Each row was made from one small tree. The marks that hang from a mark follow it in brackets, in alphabetical order. Every link used is in the known rows. Write each row's tree.
Known rows:
rusarof{vogam{kurodel{vano{sofum{vaze{duli}}}}}}: [ 0.85 -0.22  2.34  2.59 -4.58  2.38  1.48 -1.49 -0.55  0.86  1.17 -1.22
  2.24  2.53  0.02  0.58 -0.05 -1.95 -1.90 -0.55 -1.36 -1.84]
pige{kurodel{vano{sofum} vogam}}: [-4.03  0.98  5.44 -0.66 -2.90  3.95  2.53 -0.41 -1.04  2.42  1.85  0.38
  3.13  2.85  0.54 -4.04  0.33 -0.39 -2.03 -1.36 -2.69 -4.48]
forud{kurodel{vano{sofum{vaze}} vogam}}: [-3.49  1.38  2.48  0.15 -3.15  2.05  3.60  1.96 -1.01  0.29  2.68 -1.05
  2.34  3.66 -1.21 -2.21  0.73  0.31 -2.34  0.55 -3.38 -2.18]
morol{kuza{kurodel{vano{sofum{vaze}}}} vogam}: [-2.87 -2.91  3.05  2.72 -1.02  0.02  1.74  3.58  0.27  1.95  1.65 -1.55
  1.81  2.30 -2.00  2.47 -1.87 -0.51 -4.62 -0.18 -1.83 -3.53]
vogam{kurodel{vano{sofum}}}: [-1.97  0.58  2.93  1.23 -3.17  3.10  1.22 -1.25 -2.11  2.66  2.65 -2.20
  1.96  2.73  1.85  0.18  1.19 -2.26 -2.23 -3.27  1.22 -1.69]
morol{kuza}: [-2.26  0.35  0.76  0.80 -2.11  1.62  4.61  0.56 -2.04  1.49  3.94 -3.03
  2.17  1.74 -0.78  0.91 -0.52 -4.04 -1.77 -1.83  1.17 -2.28]
vaze{rusarof sofum}: [-0.91  1.01  2.59 -0.70 -3.63 -0.42  1.87 -1.75 -2.46  2.45  2.19 -0.06
  2.53  5.81  0.45  0.34  1.68 -4.06 -1.75 -0.17  0.93 -2.90]
zemul{kurodel{vano{sofum{vaze{duli}}} vogam}}: [-3.16  2.18  4.21  2.38 -4.06  3.10  4.21 -1.78  2.12  0.92  2.05 -0.78
  3.82  1.86 -1.32 -3.18  1.63 -0.36 -0.07 -0.28 -4.27 -3.95]
vogam{kurodel}: [-0.16  0.28 -0.13  1.48 -3.00  2.81  4.00 -0.81 -3.25  0.88  3.41 -1.13
  1.46  2.03  0.81 -0.65  0.49 -2.97 -1.33 -1.26  2.90 -1.07]
morol{kuza vogam{kurodel{vano{sofum{vaze}}}}}: [-1.62 -2.44  1.74  3.15 -1.43  2.58  1.07  2.44  0.69  2.71  1.98 -1.58
  0.16  1.86 -0.61  3.65 -1.40 -0.97 -5.22 -1.66 -1.26 -0.97]
sofum{vaze{duli}}: [-0.10  0.53  0.70  1.45 -4.71  0.71  5.50  0.16 -1.73 -1.77  2.51 -1.72
  3.83  1.44 -0.97 -0.38  1.50 -2.28  0.83 -0.74 -0.68 -2.83]
morol{kuza vogam}: [-2.00 -1.53  0.26  0.20 -1.78  2.12  5.61  1.80 -1.05  2.17  3.15 -2.34
  1.50  1.94 -0.87  1.95 -1.96 -2.08 -3.86 -1.22 -0.04 -2.50]
vogam{kurodel{vano{sofum{vaze{duli rusarof}}}}}: [ 1.48 -0.48  2.42  1.75 -5.15  2.00  0.71 -1.88  0.14  1.50  1.65 -0.89
  2.09  1.39  0.30  0.55  2.65 -3.61 -1.21 -1.27 -0.68 -2.27]
rusarof{vogam}: [-1.38  0.48  0.87 -0.08 -3.41  0.76  5.59  0.24 -2.77  0.66  2.28 -1.41
  2.54  3.91 -0.48 -1.14 -2.39 -2.32 -1.51  0.18  0.56 -2.51]
duli{vogam{kurodel{vano}}}: [-0.58  0.62 -0.22  2.73 -3.89  4.19  2.81 -0.10 -1.18  0.74  1.40 -3.82
  1.99  1.52  1.37 -1.44  1.84 -0.55 -1.31 -1.35 -0.02 -2.55]
sofum{vaze}: [-1.82  0.23  0.81  1.76 -3.24 -0.17  4.69  2.26 -1.78 -1.45  2.45 -0.86
  3.10  2.64 -1.20 -0.33 -0.44 -1.06 -0.30 -0.30  0.18 -1.90]
kuza{kurodel{vano}}: [-1.25 -0.69  2.00  1.81 -2.15  0.54  3.08  0.37 -3.08  0.75  1.77 -2.41
  2.87  1.13  1.04 -2.50  1.26 -0.35  0.71 -0.64  0.87 -3.87]
vaze{duli rusarof{vogam{kurodel{vano}}} sofum}: [ 3.95 -0.16  1.57  1.47 -4.95  2.39 -0.55 -5.21 -1.46  3.70  0.34 -0.76
  1.07  4.16  2.23 -0.17  2.45 -3.65 -0.91  0.57  0.11 -2.62]
kurodel{vano{sofum{vaze}} vogam}: [-5.09  0.48  4.45  0.66 -4.09  1.07  2.71  1.58  0.47  1.47  1.76 -2.04
  3.37  4.24 -0.34 -1.32 -0.97 -0.32 -2.11 -0.89 -2.87 -3.11]
kuza{kurodel{vano vogam}}: [-2.30 -0.68  2.48  1.28 -2.90  1.62  3.63  0.41 -1.73  1.84  1.84 -2.51
  2.94  2.22  0.80 -4.44  0.02 -0.37 -0.29  0.54 -0.35 -4.66]
forud{kurodel{vano}}: [-0.79  1.22 -0.17  0.48 -2.20  2.63  4.35  0.29 -3.60 -0.59  2.62 -2.31
  1.78  1.03  0.71 -2.44  3.13  0.39  0.76 -0.60 -0.75 -1.50]
sofum{vaze{duli kurodel rusarof}}: [ 3.72 -0.68 -0.83  1.23 -4.81  0.62  5.41 -1.62 -0.38 -0.26  1.77  0.96
  3.14  0.96 -2.50 -1.93  2.97 -3.61  0.41  1.81  0.39 -2.45]
vano{sofum{vaze{duli kurodel rusarof{vogam}}}}: [ 2.61 -0.21  1.05  0.24 -5.29  0.00  4.48 -2.11  0.18  1.21  1.59  2.00
  3.11  3.98 -3.82 -0.24  0.13 -4.65 -2.83  2.34 -0.60 -2.64]

Write each row's tree:
[-2.73  1.65  3.05  1.56 -5.69  1.53  3.60  0.51  0.68 -0.55  1.08 -3.75
  4.71  2.36 -0.97  0.41  2.50 -1.07 -1.34 -1.72 -4.18 -4.42]
kurodel{vano{sofum{vaze{duli{vogam}}}}}
[-0.06  1.47  0.75  2.08 -5.31  2.94  3.72 -0.09 -0.32 -0.54  2.64 -1.63
  3.47  3.04 -1.89  1.47  1.57 -3.48 -4.05 -0.90 -0.64 -2.78]
vano{sofum{vaze{duli{vogam{kurodel}}}}}
[-1.27 -2.98  1.01  2.24 -0.69  1.52  3.38  2.01 -1.11  2.76  1.73 -2.93
  1.24  0.45 -0.27  0.40 -0.88 -0.30 -2.53 -0.45 -0.38 -3.76]
morol{kuza{kurodel{vano}} vogam}
[ 2.62  0.85  1.07  2.00 -5.62  3.57  0.01 -3.91 -0.47  2.76  0.49 -2.63
  2.01  3.22  1.84  0.10  5.55 -3.22 -1.50 -0.39 -1.09 -3.51]
vaze{duli{vogam{kurodel{vano}}} rusarof sofum}
[-1.07  0.00  1.53  2.27 -4.63  1.61  0.71  1.02  1.10  1.11  1.23 -1.77
  1.99  3.22 -0.83  0.41  0.84 -1.98 -3.92 -0.20 -1.57 -2.43]
duli{vogam{kurodel{vano{sofum{vaze{rusarof}}}}}}
[-3.09  0.57  2.99 -0.55 -3.56  3.07  3.99 -1.60 -0.79  4.00  2.16 -0.96
  3.04  3.83  0.16 -2.79  1.27 -1.48 -2.12 -0.90 -0.90 -3.07]
vaze{kurodel{vano{sofum} vogam}}
[-0.68 -0.93  4.46  0.93 -5.09  0.03  2.23 -0.55  0.58  2.05  1.33 -0.92
  3.80  2.87 -1.15 -2.46  0.91 -2.94 -1.65  1.47 -2.47 -5.71]
kuza{kurodel{vano{sofum{vaze{duli rusarof}}} vogam}}
[-1.49 -3.64  2.97  2.05 -1.54 -0.84  1.05  3.12  1.24  3.07  1.29 -0.78
  1.33  2.29 -2.35  2.22 -1.79 -1.76 -5.05  1.04 -1.73 -3.76]
morol{kuza{kurodel{vano{sofum{vaze{rusarof}}}}} vogam}
[-4.26  0.01  4.60  0.05 -3.18  1.26  2.70  0.18 -1.60  3.15  2.54 -2.03
  3.51  3.98  0.36 -2.56 -0.41 -1.42 -2.85 -0.61 -0.51 -5.05]
kuza{kurodel{vano{sofum} vogam}}
[-0.41  0.39  1.54  0.23 -3.33 -0.05  2.17  1.07 -0.57 -0.02  1.37  0.30
  1.41  4.09 -2.11 -0.67 -0.43 -1.03 -2.83  2.21 -2.76 -1.68]
forud{kurodel{vano{sofum{vaze{rusarof{vogam}}}}}}
[-1.83  0.66  3.29  2.92 -2.84 -0.13  2.27 -0.72  1.95  1.05  0.81  0.95
  2.31  3.43 -2.46 -1.55 -1.35 -0.71 -1.79  1.83 -2.94 -2.49]
zemul{kurodel{vano{sofum{vaze{rusarof{vogam}}}}}}
[ 1.12  1.66  1.07  2.58 -5.11  4.30  0.58 -3.46 -1.52  1.81  0.96 -3.37
  2.39  3.22  2.23  0.25  5.26 -1.85 -1.10 -1.60 -1.17 -3.43]
vaze{duli{vogam{kurodel{vano}}} sofum}
[-0.98  0.84  3.18 -0.77 -4.90  4.11  4.69 -3.58 -0.60  3.64  2.03 -1.45
  3.73  2.65  0.23 -2.87  2.95 -2.58 -0.98 -0.98 -1.62 -3.93]
vaze{duli kurodel{vano{sofum} vogam}}
[ 1.70 -0.58  1.48  1.57 -3.67  1.57 -1.22 -3.20 -1.79  3.66  0.51 -0.49
  0.31  5.23  2.01 -0.06  0.70 -2.56 -2.14  0.82  0.74 -1.54]
vaze{rusarof{vogam{kurodel{vano}}} sofum}
[-1.02 -0.43  4.04  2.25 -3.80 -0.02  2.03  0.11 -1.32  0.13  1.73 -1.68
  4.17  1.63 -0.65 -0.38  2.05 -1.54 -0.40 -0.63 -1.43 -4.42]
kuza{kurodel{vano{sofum{vaze{duli}}}}}
[ 1.86 -1.07 -0.90  1.64 -3.57 -0.26  4.75  0.45 -0.81  0.00  1.81  1.64
  1.99  2.25 -2.74 -1.82  1.23 -2.65 -0.70  2.13  0.99 -1.41]
sofum{vaze{kurodel rusarof}}
[-2.07 -0.58  3.62  0.69 -4.34 -1.25  1.69  0.88  0.62  1.23  0.69 -0.79
  2.38  4.75 -1.31  0.17 -2.01 -1.81 -2.56  0.82 -2.42 -2.65]
kurodel{vano{sofum{vaze{rusarof{vogam}}}}}
[ 1.77  1.39 -1.38  0.88 -5.15  3.47  7.37 -2.12 -1.45 -0.02  2.19 -1.96
  4.00  1.47 -1.75 -2.04  4.02 -2.79 -0.86  0.16 -0.10 -3.63]
vaze{duli{vogam} kurodel}
[-3.83 -0.53  4.29  1.58 -3.10  0.08  2.05  1.95 -0.55  1.38  1.79 -1.25
  3.57  4.06 -1.20 -2.47 -1.15 -0.49 -2.56  0.58 -1.67 -4.40]
kuza{kurodel{vano{sofum{vaze}} vogam}}
